Each row was made from one small tree. The marks that hang from a mark follow it in brackets, in alphabetical order. Every link used is in the known rows. Write each row's tree.
Known rows
X(U(W(M))):  0.118  0.277  5.117  1.458  0.913 -2.238  0.108  1.077 -3.667 -2.125  0.884  6.338 -1.507 -1.961 -0.153 -0.458  0.585 -5.061  3.475 -3.084 -0.479
X(U Y):  0.903 -1.112  3.662  1.128  2.774 -0.609  4.396  3.564 -3.760 -5.874 -0.652  7.027 -0.625 -3.040  1.233  0.565 -3.298 -0.927  2.697 -4.231 -1.225
Y(W(M U) X(C)):  3.057 -7.991  4.500  0.192  0.439 -2.708 -4.070  1.333 -1.637 -5.547 -0.013  4.332 -1.834 -6.176  2.200 -0.380  5.824 -0.548  5.198 -2.758  1.595
L(Y(X(C U))):  0.587 -7.198  3.483  1.036  1.196 -2.075  1.801  4.265 -3.025 -7.273 -1.663  6.839 -1.083 -5.312  0.193  1.003 -2.240  2.873  3.775 -2.532  0.733
Y(X):  0.240  0.129  0.366  0.172  3.018 -1.258  2.601 -1.309 -4.242 -3.571 -1.938  6.480 -0.503 -5.498  2.028  0.621  0.192 -0.236  5.030 -2.890  1.327
W(U Y):  1.074 -0.986  4.397  0.930  1.966 -0.382  0.935 -1.015 -4.201  1.324 -1.692  6.472 -0.622 -1.009 -0.910 -0.038  2.230  1.308  3.847 -2.229  0.157
W(M U(X(C)) Y):  2.224 -5.972  7.841  1.094  2.815 -1.035 -0.768 -1.227 -1.025 -2.543 -0.836  6.200 -0.903 -2.651 -2.176  0.905 -1.101  1.584  4.764 -0.668 -1.244
M(W(U Y(X))):  1.808 -4.262  2.064 -0.200  1.750 -2.803 -2.170 -1.218 -3.080  0.778 -2.978  6.194 -0.965 -3.355 -0.471 -2.738  2.028 -0.258  4.046 -2.226  0.391
Y(W(U) X):  2.419 -2.830  1.034 -0.819  1.574 -2.460 -3.644 -1.239 -3.799 -2.682 -1.442  5.267 -1.633 -4.993  2.505 -1.072  4.539  0.112  5.095 -3.554  1.934
U(W(M Y)):  2.927 -0.039  3.922  1.312  2.603 -1.527  0.136 -2.508 -4.114  3.224 -0.026  6.086 -0.529 -2.734 -1.656  0.838 -0.975 -2.166  4.038 -1.554 -0.138
M(W(U Y)):  0.454 -3.338  3.510  0.571  1.290 -1.741  0.369 -1.224 -4.174  2.268 -1.914  7.085 -1.330 -2.327 -1.305 -1.749  3.913 -1.406  3.462 -2.402 -0.380
X(U Y(W(M))):  3.470 -3.170  4.157  0.365  2.699 -1.808 -0.290  3.636 -2.303 -4.323  1.234  6.025 -1.029 -5.308  1.784  0.846 -1.311 -3.053  2.869 -4.815 -0.357
U(W(M Y) X(C)):  3.183 -5.529  6.043  1.534  3.131 -2.375 -0.310 -3.650 -2.203 -0.105 -0.516  5.817 -1.123 -3.836 -2.636  1.653 -4.783 -1.445  4.954 -0.246 -1.478
Y(X(C U(W(M)))):  1.494 -4.870  5.621  1.642  0.102 -3.110 -1.355  2.614 -1.962 -5.818  0.060  4.956 -1.568 -3.716  1.153 -0.720 -0.899 -3.050  4.144 -2.241 -0.213
W(M): -0.209  0.517  3.441  0.871  2.097 -0.259  3.905  0.018 -4.018 -2.567  0.232  6.963 -0.497 -4.571  0.571  1.066  2.589 -2.780  4.265 -2.739 -0.028
W(U): -1.288 -0.614  3.651  0.684  0.856 -0.432  2.297 -0.070 -4.747 -2.314 -1.175  6.751 -1.317 -2.228  0.610 -0.443  5.124 -0.736  4.230 -3.014  0.336
M(W(U(X) Y)):  0.903 -4.201  3.690 -0.075  3.045 -2.357 -0.728 -3.508 -2.974  1.102 -2.468  7.141 -1.451 -2.745 -2.394 -1.361  0.570 -0.857  4.180 -1.798 -1.383
C(X): -2.228  0.853  1.140  0.435  2.701 -1.031  4.637 -3.572 -5.124 -2.293 -1.261  7.424 -2.136 -4.320 -0.683  2.160  1.329 -1.677  3.987 -3.140  1.638
Y(X(U(W))):  0.736 -0.242  1.955  0.820  1.367 -3.278 -0.904  0.494 -4.223 -3.093 -1.259  5.744 -1.230 -2.284  1.298 -1.349 -2.330 -2.347  4.093 -3.172  0.473
X(C U(W) Y):  1.255 -5.790  5.557  2.155  0.416 -2.093  3.371  3.542 -3.769 -5.814 -0.361  5.762 -1.839 -3.446  0.574  0.600 -3.442 -1.420  3.125 -3.270 -1.736
L(Y(W)):  1.691 -4.445 -0.028 -0.245  2.435 -1.661  1.132 -0.548 -5.563 -1.367 -0.572  7.312 -1.312 -7.047 -0.165  2.100  2.205  1.124  4.038 -3.333  1.580

Write each row's tree
 3.087 -7.107  5.082  0.790  2.838 -1.940  1.937 -0.924 -2.384 -5.938 -0.379  5.535 -1.319 -6.926 -1.017  1.771 -5.771 -1.086  4.992 -1.912 -2.282 => U(W(M) X(C Y))
 3.578 -7.847  3.001  0.104  3.738 -1.874  2.379 -1.264 -2.945 -6.198 -0.752  5.846 -1.519 -8.640  1.049  2.864 -4.352  0.756  4.849 -3.074 -0.970 => U(X(C Y(W)))
 3.384 -5.178 -1.620 -0.920  3.467 -2.608 -1.338 -0.936 -4.666 -2.496 -1.635  6.473 -1.093 -8.197  0.838  1.400  0.207  2.487  4.842 -3.361  2.166 => L(Y(W X))
-0.247 -3.789  4.500  1.528  1.090 -1.978  2.530  3.106 -2.632 -7.444 -1.126  6.085 -1.151 -3.567  2.264  0.305 -0.683 -0.306  4.067 -2.747  0.385 => Y(X(C U))
 3.101 -3.126  3.332 -0.146  3.221 -2.569 -0.537  0.692 -1.755 -4.844  1.298  6.104 -2.367 -5.387  0.212  1.770 -2.307 -3.189  2.565 -4.918  1.049 => C(X(U Y(W(M))))
 2.364 -6.335  2.909 -0.647  0.944 -1.643 -3.359  1.168 -3.779 -1.616  0.290  6.571 -1.705 -5.605 -1.028  0.439  5.393  0.706  4.049 -3.250  1.419 => L(Y(W(M U)))
 2.055 -2.702  0.601 -0.011  3.129 -2.562  0.847 -2.326 -3.703  1.026 -2.654  6.567 -0.293 -5.085  0.079 -1.147 -0.981 -1.391  4.124 -2.284  0.379 => M(W(Y(X)))
 3.306 -0.420  4.535  0.878  3.597 -1.740 -1.353  1.167 -1.238 -1.790 -0.707  6.017  0.393 -2.323  0.314 -0.366 -3.864 -0.597  3.512 -2.372  0.229 => W(M Y(X(U)))
 3.206 -6.807  2.922 -1.344  3.289 -2.256 -4.594 -1.255 -2.834 -2.605 -0.301  6.953 -1.761 -5.999 -1.989  0.997  1.347  1.770  4.958 -2.578  0.566 => L(Y(W(M U(X))))
 4.084 -5.359 -0.219 -1.072  3.076 -2.427 -2.965 -0.127 -3.351 -2.799 -0.604  6.201 -0.713 -8.919  0.486  1.126  0.394  0.705  4.689 -2.963  2.257 => L(Y(W(M) X))
 3.395 -7.443  6.385  1.138  1.650 -1.883  0.847  5.061 -1.744 -7.264  1.583  5.512 -1.551 -6.306  1.905  1.625 -0.806 -2.134  3.061 -4.128 -0.707 => X(C U Y(W(M)))
 2.409 -4.494  3.276  1.476  2.900 -1.315  2.475 -0.601 -2.954 -2.491 -2.198  5.678 -0.141 -4.797  0.761  1.266 -2.589  2.137  4.753 -1.424  0.814 => W(Y(X(C)))
 1.875 -3.647  0.975  0.379  1.600 -3.300 -1.581  1.261 -4.614 -3.223 -1.588  6.672 -1.358 -3.721 -0.604 -0.496 -3.499  1.048  3.708 -2.904  0.838 => L(Y(X(U(W))))
 1.355 -7.435  4.574  1.614  1.570 -3.162  0.383  1.937 -2.142 -2.798 -1.694  6.147 -1.095 -3.487  0.497 -1.224 -1.993 -1.115  3.228 -2.220 -0.424 => M(W(Y(X(C U))))
-1.382 -3.643  3.105 -0.561  1.945 -2.391  0.329 -2.585 -3.645 -2.741 -2.247  7.487 -2.046 -3.595 -0.973 -1.621  3.712 -2.355  4.645 -2.484 -0.957 => M(W(U(X)))
 2.322 -0.011  3.149  1.251  3.665 -1.903  0.196  0.436 -2.716 -1.456 -1.679  6.362  0.080 -1.365  0.679 -0.275 -4.050  0.303  3.593 -2.595  0.443 => W(Y(X(U)))
 3.148 -6.184  6.040  1.028  1.586 -1.472 -2.074  1.270 -0.987 -2.757 -1.196  4.838 -0.382 -3.323 -0.090 -0.385  0.606  1.278  4.619 -1.300  0.337 => W(M U Y(X(C)))
 4.427 -6.701  1.336 -1.325  1.788 -2.696 -5.657  0.935 -2.581 -2.882 -0.665  5.636 -1.236 -6.859 -0.163 -0.514  3.378  1.658  4.671 -3.091  2.259 => L(Y(W(M U) X))
 3.461 -2.699  2.909 -0.154  4.199 -1.823  0.989 -2.550 -2.691 -3.628 -0.664  6.223 -0.764 -6.303 -1.210  0.795 -6.425 -1.789  4.756 -2.551 -1.990 => U(W(M) X(Y))
 2.106 -6.237  3.445  0.902  1.238 -3.117 -1.084  2.527 -2.606 -6.464 -0.385  5.281 -1.895 -5.086  3.058  0.229  0.316 -1.026  4.173 -3.400  1.246 => Y(W X(C U))
 1.326 -1.174  2.999  0.112  3.298 -2.253  0.191 -3.858 -3.393 -1.665 -0.408  6.806 -1.325 -4.798 -1.238  0.687 -2.114 -3.469  5.247 -1.738 -0.846 => U(W(M) X)
 2.103 -6.029  7.048  1.834  0.378 -1.947  1.951  4.217 -2.514 -6.143  0.938  5.444 -1.613 -4.450  0.214  0.623 -2.975 -2.708  3.136 -3.153 -1.684 => X(C U(W(M)) Y)
 2.322 -2.807 -0.286 -0.514  3.752 -1.923  2.208 -2.645 -4.135 -3.139 -0.356  6.318 -2.468 -7.119  0.013  2.792 -1.635 -0.945  3.721 -4.517  1.888 => C(X(Y(W)))
 1.683 -2.674  3.950 -0.110  0.889 -1.627 -2.793 -0.048 -3.481 -1.651  0.780  5.684 -1.790 -4.151  1.120 -0.576  7.269 -2.399  4.390 -3.487  0.901 => Y(W(M U))
